What can hang from each mark
H: A Q X
A: H U
G: M
U: Q
Q: H M U Y
X: H
Y: A
M: A Q

Each row was made from one small tree. Brackets hold a mark, then the marks that hang from it, in alphabetical order. Every link used is in the known rows. Write each row's tree.
Known rows
[A H]: [-24.6   1.1 -41.5  14.1  27.2  30.3  -4.1  10.3   8.9  11.0 -21.8  -0.4
  -8.9  19.4  28.5  10.7   6.7   8.0  -9.7]
[U Q]: [ 11.8 -30.0 -30.1  -0.4 -13.9  11.8 -14.1  -4.9  -3.7  21.5  12.0  -3.1
  -7.8  71.2  19.3  -1.9   0.8 -12.0 -21.1]
[Y A]: [ -1.0 -18.1 -43.3  21.2 -18.6  43.7 -22.4   1.8  17.8  13.1  14.3  -3.2
  -3.9  60.8  38.5  19.9  11.9   6.4 -24.2]
[M [A H U] Q]: [-13.2  19.8 -21.7 -17.1  25.6  28.8  32.7 -15.5 -18.2  27.6 -22.8  -2.6
 -51.8 -17.4   7.8  -8.0  -5.6  15.5  -4.0]
[H A Q]: [ 36.3 -21.3  26.1   7.1 -21.5 -16.5  -7.1   4.2  -5.8 -23.3  40.0  -4.7
   8.4  29.4  -1.3  -7.5   6.4   0.0 -44.9]
[U [Q H M Y]]: [-14.1 -16.5  12.7  -7.4  -1.5  -7.4 -45.7  14.0  15.8  21.9  -6.0   4.3
  28.2  44.0 -10.0  -6.8   3.0 -36.9  22.3]
[H A Q X]: [ 54.7  -6.0  64.9  -4.5 -39.3 -35.2   1.1   9.6  -9.7 -33.0  53.2  -9.2
  13.8  23.2 -23.8  -6.3   8.5  13.8 -48.3]
[A [U [Q H M Y]]]: [-14.7 -12.6  -9.0  -0.2  21.9 -27.5 -33.3  -8.4  -5.9  16.0 -19.2   6.5
  -0.1  -3.4   3.2  -9.3  -7.4 -26.5  25.2]
[M [Q U]]: [  0.9  -3.3 -65.4 -13.6  14.7  36.4  16.4 -52.4  -3.0  11.7  -5.0   1.0
 -45.8  36.0  20.3  -8.3  -6.9  -2.0  21.0]
[X H]: [ -8.3 -32.8 -46.1  21.2  -2.8  18.7   3.2   8.0   7.3   5.5  -1.8  -1.7
   2.8   0.6  24.7  14.6  -5.3   5.9 -21.1]
[G [M [A [U Q]]]]: [  7.0   4.4 -16.9   4.7 -13.8   4.2   2.8  -7.4 -33.0   9.4   3.2   0.1
  -7.6  16.9   8.3   0.2  -1.4  -3.6   0.4]
[H [Q M U] X]: [ 33.4 -10.7  12.1  -1.4  -3.0 -37.7 -37.4  -7.7 -11.1 -24.4  17.9   0.3
 -13.7  20.0 -15.8  -0.8 -10.6  -5.8  24.4]
[M [Q [Y [A H]]]]: [-24.0   9.6 -24.6  -3.5  -1.4  58.2  28.9  -3.2  33.6  29.1 -11.1   2.4
 -11.3  27.0  27.1   5.6  11.1   3.4   2.1]
[Y [A H U]]: [-27.7  -7.0 -56.5  23.5  28.6  19.5 -18.1  10.1   6.8   9.6 -24.3  -0.3
 -21.7 -14.5  43.1  18.6  -2.9  16.1 -14.6]
[Q [H A X] M]: [ 12.9  -4.3  58.4 -11.9 -14.4 -34.8 -64.3  33.7   2.9 -21.3  24.7  -5.7
  30.0  23.4 -37.5   4.7   7.5  -3.4   8.3]
[X [H A [Q Y]]]: [ 14.7 -22.9  33.9  12.7 -28.2 -10.1  23.4  17.0  14.0 -19.3  19.6  -0.4
  36.6 -29.1  -9.3  -2.0  -2.7   1.1 -38.2]
[A [U [Q M Y]]]: [ -1.0 -13.9 -17.4   6.3   6.3 -12.5 -12.3 -19.9  -5.5  15.7 -11.8   7.9
 -17.5  24.2  19.3  -2.0  -8.9 -13.5  28.9]
[A [H Q] U]: [-11.9  -8.8 -36.7  20.3  49.0 -23.1   0.6  -4.0 -18.1  -4.1 -24.1   2.3
 -30.0 -49.1  28.3  -4.6  -9.2   4.7 -20.6]
[G [M [A [H X] U] [Q Y]]]: [-10.4  51.6  19.8 -15.9   0.1  19.7  62.5  -8.4 -12.9   6.4 -15.4   2.8
 -13.6 -32.7  -8.5  -2.1   6.9  16.9  25.9]
[H A [Q M U Y] X]: [ 41.6  14.6  77.1 -12.0 -28.1 -38.8 -10.2  -4.4   4.5 -40.2  29.1   1.2
  21.5  11.7 -45.1  -8.9  -2.0  -1.4  24.1]
[G [M [A H] Q]]: [-14.2  20.7 -15.7  -9.8  -2.0  42.0  21.4  14.7  -9.0  14.9  -6.1  -0.6
 -12.8  16.8   4.6   3.6   8.0   2.0  11.1]
[G [M [Q H Y]]]: [-24.3  14.7 -20.7  -3.9   2.2  29.9  24.8 -13.1   7.4   9.2  -2.5   6.4
  13.5   5.7  10.5  -4.9  18.5 -18.3  24.9]
[X [H [Q U]]]: [  5.4 -38.4 -45.5  15.4   9.9 -11.9  -2.7  -6.4  -4.3 -12.2  -4.0  -0.1
  -3.6 -36.7   8.1  -0.7 -22.4  -6.4 -18.3]

Write each row's tree
[ 11.6 -26.9  24.3 -16.5 -11.5 -36.7 -70.5  31.2  -2.9  10.7  13.0  -4.9
  14.9  46.1 -22.9  -1.4  -3.2 -23.7   6.1]  [U [Q [H X] M]]
[  1.2 -12.4  43.8 -12.4 -32.1 -14.4 -57.7  35.8  25.1  17.1  11.6  -1.9
  38.0  45.1 -23.8   4.9   5.7 -24.3   8.6]  [U [Q [H X] M [Y A]]]
[-10.6  31.4  12.0  -2.7  14.9  27.5  26.2 -11.0   2.2   6.8 -20.1   0.5
   3.4 -10.2 -17.9 -10.8   1.7  -0.9  -5.6]  [M [A [H [Q U Y]]]]
[ -1.9 -40.4   3.2  26.8 -22.9  -5.1 -24.7  35.3  28.0  -1.0   6.8   4.6
  25.2  -7.7  10.8  15.4  -7.9 -11.9  -4.2]  [X [H [Q M [Y A]]]]
[ -6.7  51.2  31.0 -26.7   7.6  27.9  72.2 -23.1  -5.7  22.1 -20.1  -1.6
 -29.3 -28.1 -16.6 -10.2   4.6  24.8   7.1]  [M [A [H X] U] [Q Y]]
[ -6.8  15.4  -8.3  15.0  16.9  -7.6   7.0  12.9 -29.7  -6.1 -12.4   2.2
  -7.0 -37.0   7.1   0.0  -0.5   3.2  -7.2]  [G [M [A [H Q] U]]]
[ -3.8 -39.8  -8.8  29.9  -6.3 -22.0 -19.0  21.6  13.1  -5.5  -4.7   6.5
   7.3 -45.1  17.6  12.7 -16.2  -7.6   0.1]  [X [H [Q M [Y [A U]]]]]
[  4.2 -33.7  16.7   4.7 -16.6 -31.8 -12.6  20.7   3.0  -6.4  -2.5   2.2
  15.5 -27.6  -7.2   3.1 -21.7  -3.8   4.5]  [X [H [A [U [Q M Y]]]]]
[ 33.0   9.5  28.4  -2.5 -15.0 -23.5  14.0 -16.1 -18.5 -25.4  25.2  -6.3
  -8.9   0.0  -6.8   2.9   2.3  30.7 -21.5]  [H [A U] X]
[ 14.9   7.0  44.2 -12.6 -13.5 -16.4 -19.7  11.7   0.0 -17.2  26.2  -9.9
  29.9   9.5 -30.4  -3.2  14.4   8.0 -31.8]  [Q [H A X]]
[ -1.5  13.3  30.1   9.0  28.3 -42.5   0.5   8.4  -5.6 -13.8 -19.9   5.9
 -10.9 -48.9  -2.0   0.0  -4.5   7.0  21.1]  [A [H [Q M Y] X] U]
[  5.8  23.2  41.6 -28.2  -2.5  -8.8  39.2 -27.3   0.7  -3.1  10.3  -2.4
   0.8 -27.8 -24.1 -19.5   8.5   7.4  -2.8]  [M [Q [H [A U] X] Y]]
[-10.9  14.7 -21.6   7.0  36.2 -10.2  12.6  -5.8 -14.1  -4.3 -23.9  -2.0
 -27.7 -36.9  16.5   7.7  -3.9  27.4  -5.6]  [A [H X] U]
[-18.6  34.0 -19.2 -11.6  -3.1  33.0  28.4  -4.3  15.5  -2.7 -14.1   4.4
   0.9  -5.6   4.3   8.5   2.6   4.2  40.4]  [G [M [Q U [Y [A [H X]]]]]]
[ -0.8 -32.4  -7.8  28.1 -23.1  11.1  11.3  18.8  25.6   1.7   9.5   1.2
  25.8 -19.3  16.2   9.3  -2.7  -3.3 -36.0]  [X [H [Q [Y A]]]]
[-12.9  32.2 -11.1 -19.4   5.3  12.6  28.7 -29.6   1.2  -5.2  -6.2   4.5
   9.6 -14.8 -14.2  -9.4   7.3 -11.7  42.6]  [G [M [Q [H X] U Y]]]
[-12.2  56.7  12.3 -26.2  -4.7  38.5  52.9 -13.6  -1.3   4.7 -16.7   1.8
  -1.8 -10.6 -25.1  -4.1   4.5   7.5  42.6]  [G [M [A [H X]] [Q U Y]]]
[ -6.8  -4.3  -3.8   4.3  21.5 -19.4 -20.4  -8.6 -12.9 -10.9   1.7  -3.6
   6.4 -26.3  -2.9  -7.2   2.9   0.8 -22.4]  [Q [H [A U]]]
[ -4.9  12.2 -20.2 -10.6  22.6  -4.2 -19.1 -26.2  -5.3  -8.2  -6.7  -4.7
   5.1  -8.4 -19.1  -5.8  -0.4  -2.2   6.2]  [Q [H X] U]
